What can hang from each mark
K_133: K_289 K_776 K_859
K_826: K_693
K_898: K_289 K_445
K_859: K_133 K_713 K_898
K_776: K_133 K_898
K_713: K_289 K_776
K_445: K_826 K_898

Every row comes from one small tree of marks. Brackets hold a mark, then the marks that hang from it, in the order of their numbers. Every link used is in the known rows. Which tree was each row made from?
Known rows
{K_133 K_289 {K_859 {K_713 K_776} K_898}}: [-1.31 -0.47  0.76 -0.53 -1.63  2.28  0.71 -2.58 -2.37  5.48 -4.63  4.41
  0.78 -1.13  3.04  1.70  0.39  0.43  4.47 -0.99  1.13]
{K_133 K_289 {K_776 {K_898 {K_445 K_826}}} {K_859 K_713}}: [ 1.98 -3.17 -0.14 -2.24 -1.15  2.37 -0.64 -3.55 -0.18  5.62 -3.34  5.51
 -0.27 -0.67  1.24  1.90  0.13 -0.95  1.88 -1.17  0.70]
{K_133 K_289 {K_776 {K_898 K_445}} {K_859 K_713}}: [ 1.17 -1.71 -0.39 -2.47 -0.70  1.54 -0.62 -3.68 -2.07  4.45 -4.62  5.59
 -0.92 -1.15  0.85  2.02  1.26 -0.51  2.97 -1.17 -0.47]
{K_776 {K_133 K_289 {K_859 K_713}} {K_898 K_445}}: [ 1.17 -0.82 -0.09 -2.42  1.34  0.73  1.22 -4.85 -2.28  4.42 -4.60  5.03
  0.50 -0.37  0.59  3.29  0.65  0.47  1.14 -0.67  0.58]
{K_859 {K_133 K_776} K_713 {K_898 K_289}}: [-0.72 -1.03  1.29 -3.95 -0.86 -1.54 -3.62 -1.28  0.55  5.36 -4.10  0.53
  3.34 -2.48  0.55  3.08 -1.47  1.18  5.10 -1.07  2.70]
{K_445 {K_826 K_693} K_898}: [ 1.64 -0.95 -0.42  2.38  0.20 -1.79 -2.01 -2.03  1.18  4.09  1.94  0.62
  1.17  0.55  1.84 -2.25 -2.19  0.19 -2.01  0.40  2.22]
{K_133 K_289 K_776 {K_859 K_898}}: [ 0.59 -0.78 -0.33 -1.61 -0.67 -0.10  0.00 -2.36 -2.41  4.24 -3.62  4.10
 -0.17 -0.26  2.80 -0.53 -0.35 -1.32  3.77 -0.76  0.19]
{K_445 {K_826 K_693}}: [ 0.48 -0.21 -0.17  1.44 -0.85 -0.37 -1.34 -1.41  2.09  2.41  1.31  0.67
  1.49 -0.26  0.92 -1.18 -0.81 -0.15 -1.79 -0.06  0.33]
{K_859 {K_898 {K_445 K_826}}}: [ 0.92 -1.16 -0.25 -1.09 -0.36 -0.65 -2.52 -0.22  3.04  2.74  0.74  0.84
 -0.84 -1.47 -0.22  0.37 -1.58  2.05 -0.20  1.06  1.02]
{K_713 {K_776 K_133}}: [-1.13  0.16  0.68  0.49  1.51  2.26  2.95 -1.24 -0.11  0.41  0.27  1.57
  0.98 -0.21  1.36  1.24  0.53 -0.15 -0.20 -1.10 -0.75]
{K_859 K_133}: [-0.46 -0.22  0.74 -1.84  0.12  0.54 -0.47 -0.73  0.75  0.23  0.03 -0.79
  1.50 -0.53  0.45  0.87 -1.06  0.60  1.25 -0.56  1.08]
{K_898 K_289}: [ 1.02 -0.72 -0.09 -0.10  0.66  0.19 -1.10  0.42  0.55  1.66 -1.47 -0.21
  0.87 -0.14 -1.37  1.24  0.25 -0.10  0.51 -0.29 -0.63]
{K_133 K_776 {K_859 K_713}}: [-0.13 -1.11  0.23 -1.05 -1.47  1.78 -0.02 -0.96 -1.56  2.71 -2.40  2.24
  0.02 -1.21  1.41  0.77  0.57 -0.64  2.65 -0.80  0.40]
{K_133 K_289 {K_859 K_713}}: [ 0.45 -1.10  0.32 -0.60 -1.29  1.56  0.77 -1.83 -2.23  3.53 -4.47  3.21
  0.95 -0.04  1.44  1.22  0.41 -0.68  2.74 -0.64  1.23]
{K_713 K_289 {K_776 {K_133 K_859}}}: [-0.08 -0.96  0.33  0.42  2.19  6.04  3.35 -1.55 -0.90  3.32 -1.21  3.61
  1.27 -0.41  2.77  2.45  1.71  0.53  1.87 -1.23 -1.16]
{K_713 K_289 {K_776 K_133 K_898}}: [-0.59 -0.26  0.52 -0.45  2.91  3.36  2.63 -3.07 -1.10  3.00 -0.73  3.26
  2.09  0.16  2.08  3.26  1.63  0.50  0.84 -1.39 -0.22]
{K_133 K_776 {K_859 K_713 K_898}}: [-0.75 -0.39  0.34 -2.06 -1.68 -0.50 -1.18 -1.60 -1.91  4.50 -2.99  2.40
  0.05 -1.91  2.22  0.82 -0.28  0.51  3.74 -0.22  1.61]
{K_445 K_826}: [ 0.92 -1.54  0.24  0.26 -0.49  0.86 -0.06  0.16  1.81  1.16  1.28 -0.07
  0.64  0.40  0.49 -0.14 -1.11 -0.40 -1.17  0.02  1.14]
{K_713 K_289}: [ 0.53 -0.81  0.00 -0.03  0.65  1.91 -0.38  0.33  0.45  1.82 -0.93  1.13
  1.25 -0.03  0.53  1.51  0.88  0.84  1.69 -0.13  0.28]
{K_898 K_289 {K_445 {K_826 K_693}}}: [ 2.15 -1.25 -0.80  0.90  0.17  0.41 -3.79 -0.78  4.23  3.92 -0.13  1.29
  0.70 -1.57 -1.82  0.54 -0.08  1.13 -1.56  0.09 -1.58]
{K_133 K_289 {K_776 K_898}}: [ 0.68 -0.78 -0.24 -1.67  0.13 -0.69  0.44 -3.22 -2.18  2.10 -2.63  3.69
  0.52  0.91  1.37  0.28  0.49 -2.26  1.59 -1.57  0.02]

Which tree is each row?
[ 0.84 -2.71  0.35 -0.65 -1.00  5.04  0.72 -3.39  0.01  5.55 -2.62  5.49
 -0.42 -0.86  1.54  2.54  0.85  0.23  1.35 -1.28  0.04]	{K_133 K_289 {K_859 {K_713 {K_776 {K_898 {K_445 K_826}}}}}}
[ 1.48 -1.29 -0.92 -2.09  0.46  0.75 -3.06 -0.72  0.57  4.69 -2.71  2.70
 -1.65 -2.52 -0.61  1.13  0.33  1.05  2.94 -0.04 -2.01]	{K_133 K_776 {K_859 {K_898 K_289 K_445}}}
[ 1.20 -0.28 -0.53 -1.99  1.64 -0.21  0.59 -3.18 -1.20  4.04 -3.47  4.39
 -0.36 -0.77  1.16  1.38 -0.57  1.06  1.75  0.21 -0.09]	{K_776 {K_133 K_289 {K_859 {K_898 K_445}}}}
[-0.65 -0.57  0.32 -0.04  1.21  3.98  0.84 -1.94 -0.71  2.77 -0.47  2.74
  0.81 -0.13  1.63  2.41  2.07  0.72  1.68 -1.26 -0.70]	{K_713 K_289 {K_776 K_898}}
[-1.69 -1.30  1.77 -1.32 -0.52  5.02 -0.31 -0.65  1.21  3.65 -2.27  1.64
  3.58 -1.84  1.98  4.03  0.80  2.14  4.61 -1.70  1.77]	{K_859 K_133 {K_713 K_289 K_776}}
[ 0.17 -0.57  0.29 -1.61 -0.65 -0.38 -2.20 -1.02 -1.29  5.86 -4.31  1.15
  1.20 -1.69  0.19  2.38 -0.25  1.37  3.20  0.26  1.45]	{K_133 {K_859 K_713 {K_898 K_289}}}
[ 2.15 -0.66 -0.65 -0.60  2.54 -1.01 -1.94 -4.25  2.36  4.88 -0.35  2.34
  1.79 -0.85 -1.24  2.06 -0.20  0.80 -2.94 -0.38 -0.86]	{K_776 K_133 {K_898 K_289 {K_445 {K_826 K_693}}}}
[ 1.06 -0.96 -0.29 -1.69  0.98 -0.48 -1.16 -1.89 -0.94  2.71 -1.77  1.44
  0.51 -0.13 -0.59  1.41  0.74 -1.30  1.00 -1.32 -0.99]	{K_133 {K_776 {K_898 K_289}}}
[ 1.89 -2.64  0.23 -2.08  1.71  3.48  0.37 -3.39  0.73  6.35 -1.94  3.95
  1.65 -0.97  1.00  4.50  0.41  1.97  0.47 -0.15  1.81]	{K_776 {K_133 {K_859 {K_713 K_289}}} {K_898 {K_445 K_826}}}
[ 1.41 -2.51 -0.03 -0.60  2.67  6.66  2.10 -3.17  1.17  5.18  0.24  4.80
  0.27 -0.68  1.93  3.45  1.27  1.35 -0.07 -1.01 -1.04]	{K_713 K_289 {K_776 {K_133 K_859} {K_898 {K_445 K_826}}}}
[ 1.00 -1.95 -0.32 -2.39  0.18  3.50 -1.63 -2.47 -0.75  5.22 -3.34  4.68
 -0.43 -2.04  0.73  3.43  2.13  1.50  3.55 -0.76 -0.36]	{K_133 {K_776 {K_898 K_445}} {K_859 {K_713 K_289}}}
[ 3.02 -2.99 -0.09  1.02  1.18 -0.37 -1.72 -0.05  1.46  4.64  0.21 -0.38
  1.25  1.01  0.04  0.02 -2.29 -0.16 -0.81  0.20  2.32]	{K_445 K_826 {K_898 K_289}}
[ 2.69 -1.65 -0.46  2.25  0.86 -1.62 -3.01 -1.69  1.79  5.67  0.28  0.35
  2.07  0.42  0.44 -1.02 -1.96  0.11 -1.54  0.16  1.48]	{K_445 {K_826 K_693} {K_898 K_289}}
[ 0.50 -0.84 -0.26 -0.52  1.46  2.96 -1.18 -1.41  0.94  2.42 -0.98  2.23
 -1.18 -1.46 -1.75  2.71  1.72  1.13  0.20 -0.99 -3.02]	{K_713 {K_776 {K_898 K_289 K_445}}}
[ 1.41 -0.49 -0.29 -1.65  3.04  0.60  1.47 -3.57 -2.48  3.84 -2.17  1.77
  1.12  0.51 -0.05  2.46  0.46 -0.62 -0.46 -0.73 -0.62]	{K_776 {K_133 K_859} {K_898 K_289}}
[ 2.14 -0.92 -0.91 -0.09  0.84 -0.40 -3.70 -2.93  2.93  4.66 -0.12  1.92
  0.62 -1.12 -1.68  1.18  0.15  1.04 -2.16 -0.12 -1.34]	{K_776 {K_898 K_289 {K_445 {K_826 K_693}}}}
[ 1.66 -1.28 -0.74 -2.10  1.26  0.24 -2.52 -1.52  0.70  2.59 -1.77  2.18
 -1.07 -1.34 -2.02  1.97  1.11  0.11  0.79 -0.86 -2.33]	{K_133 {K_776 {K_898 K_289 K_445}}}
[ 0.14 -0.31  0.01 -0.92  2.29  2.11  2.27 -4.04 -0.63  2.10 -2.02  4.98
  0.04 -0.10  0.73  2.50  1.16  0.00  0.09 -1.48 -1.53]	{K_713 {K_776 {K_133 K_289} {K_898 K_445}}}
[-0.07 -2.61  1.44 -2.39 -0.84  3.69 -0.57 -3.53  1.83  4.62 -2.24  3.85
  2.03 -1.25  1.08  3.68 -0.54  1.04  2.19 -1.91  1.82]	{K_859 {K_133 K_289} {K_713 {K_776 {K_898 {K_445 K_826}}}}}
[ 1.19 -3.04  0.92 -3.95 -1.10  0.96 -1.90 -3.64  1.67  4.80 -2.90  3.81
  2.11 -1.13  0.95  2.86 -1.21 -0.07  2.62 -1.69  2.52]	{K_859 {K_133 K_289 {K_776 {K_898 {K_445 K_826}}}} K_713}
[ 1.40 -2.09  0.47 -3.04  0.44 -0.02 -4.09 -0.42  4.21  4.64 -0.84 -0.09
  1.57 -2.10 -1.09  2.50 -2.45  2.61  1.56  0.22  1.48]	{K_859 K_133 {K_898 K_289 {K_445 K_826}}}
[-0.40 -1.06  0.44 -0.60  0.08  3.77  0.38 -2.57 -2.15  5.02 -3.23  2.66
  0.65 -1.04  0.48  3.32  1.72  0.16  2.06 -1.48 -0.78]	{K_133 {K_859 {K_713 {K_776 {K_898 K_289}}}}}
[ 1.18 -0.52 -0.72 -1.46 -0.09  0.27 -1.16 -2.01 -0.63  3.73 -3.25  3.90
 -1.65 -1.03  0.70  0.46 -0.22  1.20  2.54  0.43 -0.59]	{K_133 K_289 {K_859 {K_898 K_445}}}
[ 0.58 -0.35 -0.37  0.50  1.53  3.56  1.10 -5.05  0.81  4.55  1.26  4.51
 -0.18 -1.29  1.79  0.90  0.84  0.73 -2.39 -1.00 -2.16]	{K_713 {K_776 {K_133 K_859} {K_898 {K_445 {K_826 K_693}}}}}
[ 2.07 -3.06  0.19 -3.66  0.91  1.50 -2.96 -2.08  3.20  3.97 -0.50  1.40
  1.11 -1.43 -1.06  2.72 -1.00  0.37  0.91 -1.32  0.03]	{K_859 {K_133 {K_776 {K_898 K_289 {K_445 K_826}}}}}
[ 1.06 -1.88  0.26 -0.66  1.82  2.96  2.33 -3.93  1.13  3.28 -0.73  4.85
  0.73  0.26  1.17  2.33  0.16 -0.35 -1.04 -1.40 -0.35]	{K_713 {K_776 {K_133 K_289} {K_898 {K_445 K_826}}}}
[-0.54 -0.03  0.49 -0.53  2.04  1.44  3.55 -4.48 -2.20  2.26 -2.01  4.14
  1.62  1.14  2.14  1.97  0.78 -1.32  0.33 -1.93 -0.28]	{K_713 {K_776 {K_133 K_289} K_898}}
[ 0.71  0.09  0.04 -1.53  2.16 -1.39  2.39 -4.40 -2.44  2.08 -2.51  3.11
  1.86  1.66  1.13  1.54 -0.17 -1.40 -0.27 -1.03  1.04]	{K_776 {K_133 K_289} K_898}
[-0.15  0.63  0.02 -1.51  1.47 -0.93  1.27 -2.60 -1.99  3.14 -1.27  1.65
  0.55 -0.44  1.93  0.60 -0.94  0.65  0.79  0.31  1.03]	{K_776 {K_133 {K_859 K_898}}}
